Each row was made from one walk, in order. Every step used is in the known rows, and no mark comes twice. Write each row's walk.
Known rows:
nuno-lapa: 1.17, 3.20, 2.52, -2.33, -0.61, -0.43, 1.84, 0.81, 0.95, 0.02, 1.67, -0.71, -0.53, -0.21, 4.82, 4.54, -1.11, -0.16, 0.80, 0.95
tapabun-luvafil-koso: 0.20, 1.92, -0.41, 3.73, -0.40, 3.60, 3.13, 1.50, 0.71, 2.15, 0.82, -1.92, 0.58, 0.77, 1.67, 1.14, 0.03, -1.20, 0.44, 0.77
nuno-lapa-ladini: 1.87, 2.96, 1.74, -1.93, -3.09, -0.71, 1.79, -0.41, -0.17, 1.05, -0.26, 0.37, 0.04, 0.65, 6.40, 2.71, -1.32, 1.14, 3.25, 0.22
luvafil-koso: -0.39, 1.34, 1.01, 2.66, -1.59, 1.47, 3.29, -0.24, -0.24, 1.88, 2.22, -0.80, 2.04, 2.80, 1.21, 3.71, 0.49, 0.03, 0.68, 2.08
lapa-tapabun: 2.83, 2.33, 0.50, 3.09, -0.42, 0.35, 0.52, -0.35, -0.73, -1.10, -0.10, -0.39, 0.14, -1.70, 1.03, 1.37, 1.06, 3.14, 0.28, 2.95
lapa-ladini-tapabun: -0.56, -0.06, -0.73, -1.50, -3.56, -1.73, -0.85, -2.50, -2.89, -0.22, 0.60, 0.65, 2.22, 0.81, 2.43, -1.76, -0.77, 2.98, -0.52, 0.27
ladini-tapabun-dediti: -1.84, -0.10, -0.33, -1.77, 2.09, -1.48, -1.43, -0.46, -1.02, 0.07, 1.60, 0.20, 0.12, -1.39, -1.78, -1.53, -0.77, -0.75, -3.72, -1.86
koso-ladini-tapabun: -0.98, -2.60, 0.28, -4.43, -1.45, -1.33, -1.40, -1.79, -0.97, -3.84, 2.09, -1.02, 1.32, -2.47, -0.97, 0.03, -0.54, 2.14, -1.94, 1.65
ladini-tapabun-luvafil-koso-dediti-lapa: -2.68, -0.46, -2.64, 0.39, -0.49, 0.76, -0.07, 1.94, 1.48, 1.24, 1.08, -1.76, -0.12, 2.89, -0.14, 0.22, 0.75, -6.03, -1.69, -1.55
tapabun-dediti: 0.34, 1.75, 0.48, 1.07, 3.01, -0.82, 0.89, 0.20, 0.21, 1.68, 0.17, 1.45, 0.29, -1.10, 0.21, 0.95, -0.39, 1.26, 0.34, -0.86
nazek-lapa: 2.44, 2.49, 3.52, 1.61, 2.68, -0.20, 2.27, 0.05, -0.24, 1.41, 0.43, 1.85, -0.05, -0.72, 0.95, 3.06, 0.92, 4.19, 2.24, 0.64
nazek-lapa-tapabun-dediti-koso: 2.66, 1.44, 2.17, 4.38, 6.26, 0.31, -0.89, 1.96, 0.50, 2.17, -2.87, 2.60, -2.28, -0.49, -3.41, -0.85, 0.56, 3.16, 0.83, -1.25
ladini-tapabun: -1.18, -0.06, -0.22, -1.96, -1.13, -1.19, -0.78, -1.24, -1.82, -1.10, 2.67, -0.74, 1.90, -0.18, 0.70, 0.36, -0.49, 1.68, -3.03, 0.68
nazek-lapa-tapabun: 4.36, 2.91, 3.03, 3.67, 2.58, 0.81, 1.23, 0.07, -0.55, 0.08, -1.12, 0.95, -1.88, -2.46, -0.40, 1.85, 1.95, 3.94, 1.26, 1.86
koso-ladini-tapabun-luvafil: -0.44, -1.83, -0.83, -3.46, -0.26, 0.90, -1.60, -0.02, 0.20, -3.63, 0.87, -2.23, 0.03, -4.36, -0.66, -2.70, -0.99, 0.48, -1.95, 0.24
lapa-ladini-tapabun-luvafil-koso-dediti: -2.92, -0.74, -3.46, 1.38, -1.99, 1.40, 0.05, 0.58, -0.81, 1.48, -0.07, -2.46, 2.08, 3.45, 0.40, -3.30, -0.57, -2.17, -0.94, -2.25
dediti-koso-ladini-tapabun: -2.14, -3.98, -0.50, -3.77, -1.04, -1.70, -3.15, -0.94, -0.08, -2.87, 1.94, -0.34, 2.59, 0.89, -1.55, -1.35, -1.71, 3.59, -1.57, 0.97
ladini-tapabun-luvafil-koso: -1.92, 0.16, -1.03, 0.88, -1.28, 3.18, 0.85, 0.84, -0.57, 0.60, 2.09, -3.01, 0.49, 0.72, -0.16, -1.17, -0.45, -3.00, -3.38, -0.60
luvafil-koso-dediti-lapa-ladini-tapabun: -2.59, -1.34, -2.18, -0.21, -4.13, -1.78, 0.00, -1.23, -0.81, 1.74, 0.23, 0.76, 1.80, 5.97, 1.13, 0.75, 0.83, -3.46, 0.75, -0.32
koso-ladini: 1.27, -0.86, 0.88, -1.61, -0.73, -0.86, 1.01, -1.18, 0.61, -2.23, 0.98, 0.23, 1.60, -2.15, 0.99, 2.21, -0.08, 3.77, 2.15, 2.53

Which walk is each row?
0.04, 1.17, -2.60, 3.76, -1.97, 0.80, 2.29, 1.28, 1.59, 3.41, -2.37, 0.79, 0.89, 4.09, 3.67, 0.43, 0.84, -2.99, 4.49, -0.74 => tapabun-luvafil-koso-dediti-lapa-ladini
-0.55, -0.25, -3.35, -0.86, -1.45, -1.90, -1.88, 0.34, 0.38, 0.27, -1.70, 0.84, 0.77, 1.11, 3.27, -3.01, -0.09, -1.42, 1.22, -2.21 => koso-dediti-lapa-ladini-tapabun-luvafil
0.27, 1.05, -1.23, 0.47, 0.54, -3.08, 0.60, 0.41, 1.80, 0.67, 0.32, 1.79, 1.72, 2.37, 2.90, 3.78, 1.29, 0.74, 2.91, 0.55 => koso-dediti-lapa
-2.34, -2.96, 0.30, -3.36, -0.28, -0.36, -0.31, -0.89, 0.68, -0.78, 0.36, 0.42, -2.15, -0.11, -3.67, 0.95, 0.58, -6.38, -1.56, -0.38 => luvafil-koso-ladini-tapabun-dediti-lapa
-0.81, -2.29, 0.08, -0.86, 3.01, -1.57, -1.36, 0.47, 1.90, 0.05, -0.67, 1.63, 1.30, -0.29, -2.05, -0.70, -1.38, 3.08, 1.55, -0.63 => tapabun-dediti-koso-ladini
3.12, 2.04, 2.86, 1.95, 0.27, -0.66, 2.44, -1.33, -1.49, 2.44, -1.50, 3.14, 0.29, 0.13, 3.04, 0.91, 0.75, 5.54, 4.76, 0.02 => nazek-lapa-ladini
-0.42, 0.28, -1.59, 0.71, -4.52, 1.51, 0.56, -0.34, -0.89, 1.76, -1.14, -0.05, -0.67, 2.02, 2.61, -1.49, 0.28, -4.44, 0.42, -0.72 => dediti-lapa-ladini-tapabun-luvafil-koso
1.17, -1.71, -0.15, 1.27, 3.00, -0.38, -2.35, 0.68, 1.36, -1.57, -2.33, 0.85, -0.77, -1.80, -3.67, -1.78, -0.50, 3.08, 0.79, 0.64 => lapa-tapabun-dediti-koso-ladini
-3.49, -0.66, -2.86, 1.27, 0.30, 1.94, -0.05, 1.93, 0.44, 0.72, 2.12, -3.60, 1.69, 2.27, -1.47, -1.44, -0.27, -3.43, -3.33, -1.67 => ladini-tapabun-luvafil-koso-dediti
-1.68, -2.65, 0.06, -4.30, 1.82, -1.45, -1.89, -1.16, -0.15, -2.77, 1.01, -0.09, -0.21, -3.48, -3.26, -1.75, -0.76, -0.51, -2.59, -0.99 => koso-ladini-tapabun-dediti
-0.46, -1.17, 1.07, 0.07, -1.84, 1.32, 2.63, -0.95, 0.48, -0.75, 1.58, -1.21, 1.55, 0.77, -0.72, 3.46, 0.38, 0.42, 1.60, 2.82 => luvafil-koso-ladini
0.14, 0.78, 1.05, 2.05, -0.74, 3.28, 1.68, 0.02, -1.70, 2.52, -0.93, -0.35, -1.20, 0.69, -0.11, -2.64, 0.19, -1.28, 0.13, -2.00 => nazek-lapa-ladini-tapabun-luvafil-koso
-1.64, -3.17, -1.76, -2.83, 0.01, 0.40, -3.33, 0.91, 1.01, -2.71, 0.51, -1.43, 1.39, -1.36, -1.21, -3.80, -2.24, 2.05, -1.49, -0.31 => dediti-koso-ladini-tapabun-luvafil
2.30, -0.10, -0.25, 3.27, -0.73, 4.51, 1.57, 1.06, 1.12, -2.07, -1.30, -3.18, -1.80, -3.02, -1.87, -0.15, 0.79, -1.30, 0.75, 2.88 => lapa-tapabun-luvafil-koso-ladini
-1.20, -0.44, -0.94, -1.37, -0.29, -1.83, -1.48, -1.79, -2.09, 0.92, -0.65, 1.41, 0.74, -0.16, 0.04, -3.46, -0.96, 0.79, -1.27, -2.58 => lapa-ladini-tapabun-dediti
5.01, 3.73, 2.12, 4.68, 3.84, 2.95, 1.38, 2.14, 0.30, 0.32, -2.68, 0.00, -3.36, -4.39, 0.13, -0.69, 1.41, 2.75, 1.51, 0.36 => nazek-lapa-tapabun-luvafil
1.10, 0.40, 1.94, -0.87, -0.62, -0.99, -0.01, -1.94, -2.62, 0.74, -0.59, 1.99, 0.32, 0.04, 0.87, -1.35, 0.23, 3.52, 0.83, -0.96 => nazek-lapa-ladini-tapabun
2.63, -1.18, 2.65, 1.72, 5.91, 0.27, -1.44, 1.36, 1.37, -0.45, -3.59, 2.07, -2.99, -2.62, -5.12, -1.33, 0.48, 3.49, 2.16, -0.39 => nazek-lapa-tapabun-dediti-koso-ladini
-2.40, -3.06, 0.39, -2.73, -2.63, 1.07, 0.45, -1.38, -0.98, -2.14, 2.77, -2.15, 1.26, 0.37, -2.56, 1.16, -0.01, -1.41, -2.46, 1.95 => luvafil-koso-ladini-tapabun
3.73, 3.08, 2.11, 6.27, 2.67, 5.17, 3.03, 2.35, 0.38, 1.88, -1.82, -1.23, -3.39, -1.69, -1.54, 0.61, 1.92, -0.74, 1.02, 0.85 => nazek-lapa-tapabun-luvafil-koso
0.91, 1.10, -1.11, 4.31, -0.87, 0.12, 1.39, 0.79, 1.38, 0.93, -0.62, -0.23, -0.23, 3.68, -0.01, 3.91, 2.63, -3.02, 1.50, 2.22 => luvafil-koso-dediti-lapa-tapabun
2.59, 1.23, 1.66, -0.20, -1.12, 4.90, 1.84, 2.41, 2.35, -2.20, -1.01, -4.26, -4.42, -3.32, 0.42, 1.98, -0.25, -4.84, 0.44, 1.69 => nuno-lapa-tapabun-luvafil-koso-ladini
-1.16, -0.91, -2.41, -1.81, -2.70, -3.94, -1.70, -1.53, -0.69, 0.13, -0.32, 1.86, 2.02, 3.22, 2.83, -0.32, 0.44, 0.05, 1.04, -0.85 => koso-dediti-lapa-ladini-tapabun
-3.07, -3.21, 0.14, -2.55, 0.72, 0.75, -0.20, -0.80, -0.34, -1.08, 1.64, -1.41, -0.57, -0.72, -4.94, -0.58, -0.37, -3.70, -2.92, -0.92 => luvafil-koso-ladini-tapabun-dediti
2.23, 1.62, -1.18, 2.59, 0.72, -1.96, -0.39, 0.66, 1.46, -0.64, -1.16, 0.79, -0.47, 1.02, 1.50, 2.79, 2.22, 0.47, 1.97, 1.79 => koso-dediti-lapa-tapabun
-1.00, 0.15, -0.13, -2.42, 1.43, -2.47, -1.45, -0.31, 0.12, 0.34, 0.26, 2.04, -1.65, -0.68, -0.44, 0.15, 0.16, -3.39, -2.18, -1.79 => ladini-tapabun-dediti-lapa
-3.13, -1.34, -0.98, -1.29, 2.44, -1.80, -3.07, 0.57, -0.32, 0.95, 1.14, 0.98, 1.40, 1.87, -2.40, -2.65, -1.99, 1.05, -3.31, -2.34 => ladini-tapabun-dediti-koso
-0.78, -2.45, 0.26, -5.00, 1.11, -2.56, -2.04, -0.95, 0.86, -2.29, -0.29, 1.71, -2.16, -2.89, -2.20, -0.19, 0.22, -3.08, -1.12, -0.72 => koso-ladini-tapabun-dediti-lapa
0.40, -0.06, -0.65, -2.19, -4.43, -2.69, -0.98, -2.51, -1.90, -0.12, -0.45, 2.50, 0.75, 1.43, 3.80, -0.10, 0.12, 0.28, 0.90, 0.33 => dediti-lapa-ladini-tapabun
-2.24, -0.26, 0.17, -4.16, -0.41, -1.91, -2.98, 0.62, -0.32, 1.62, -0.75, 0.97, -0.66, 2.65, 1.48, -2.53, -3.32, -1.30, -1.36, -3.82 => nuno-lapa-ladini-tapabun-dediti-koso
2.06, 2.28, 0.27, 3.10, 2.95, -0.01, -0.08, 0.39, -0.21, 0.02, -1.29, 0.42, -1.61, -2.67, -1.27, -0.30, 0.74, 1.02, -0.42, 0.33 => lapa-tapabun-dediti
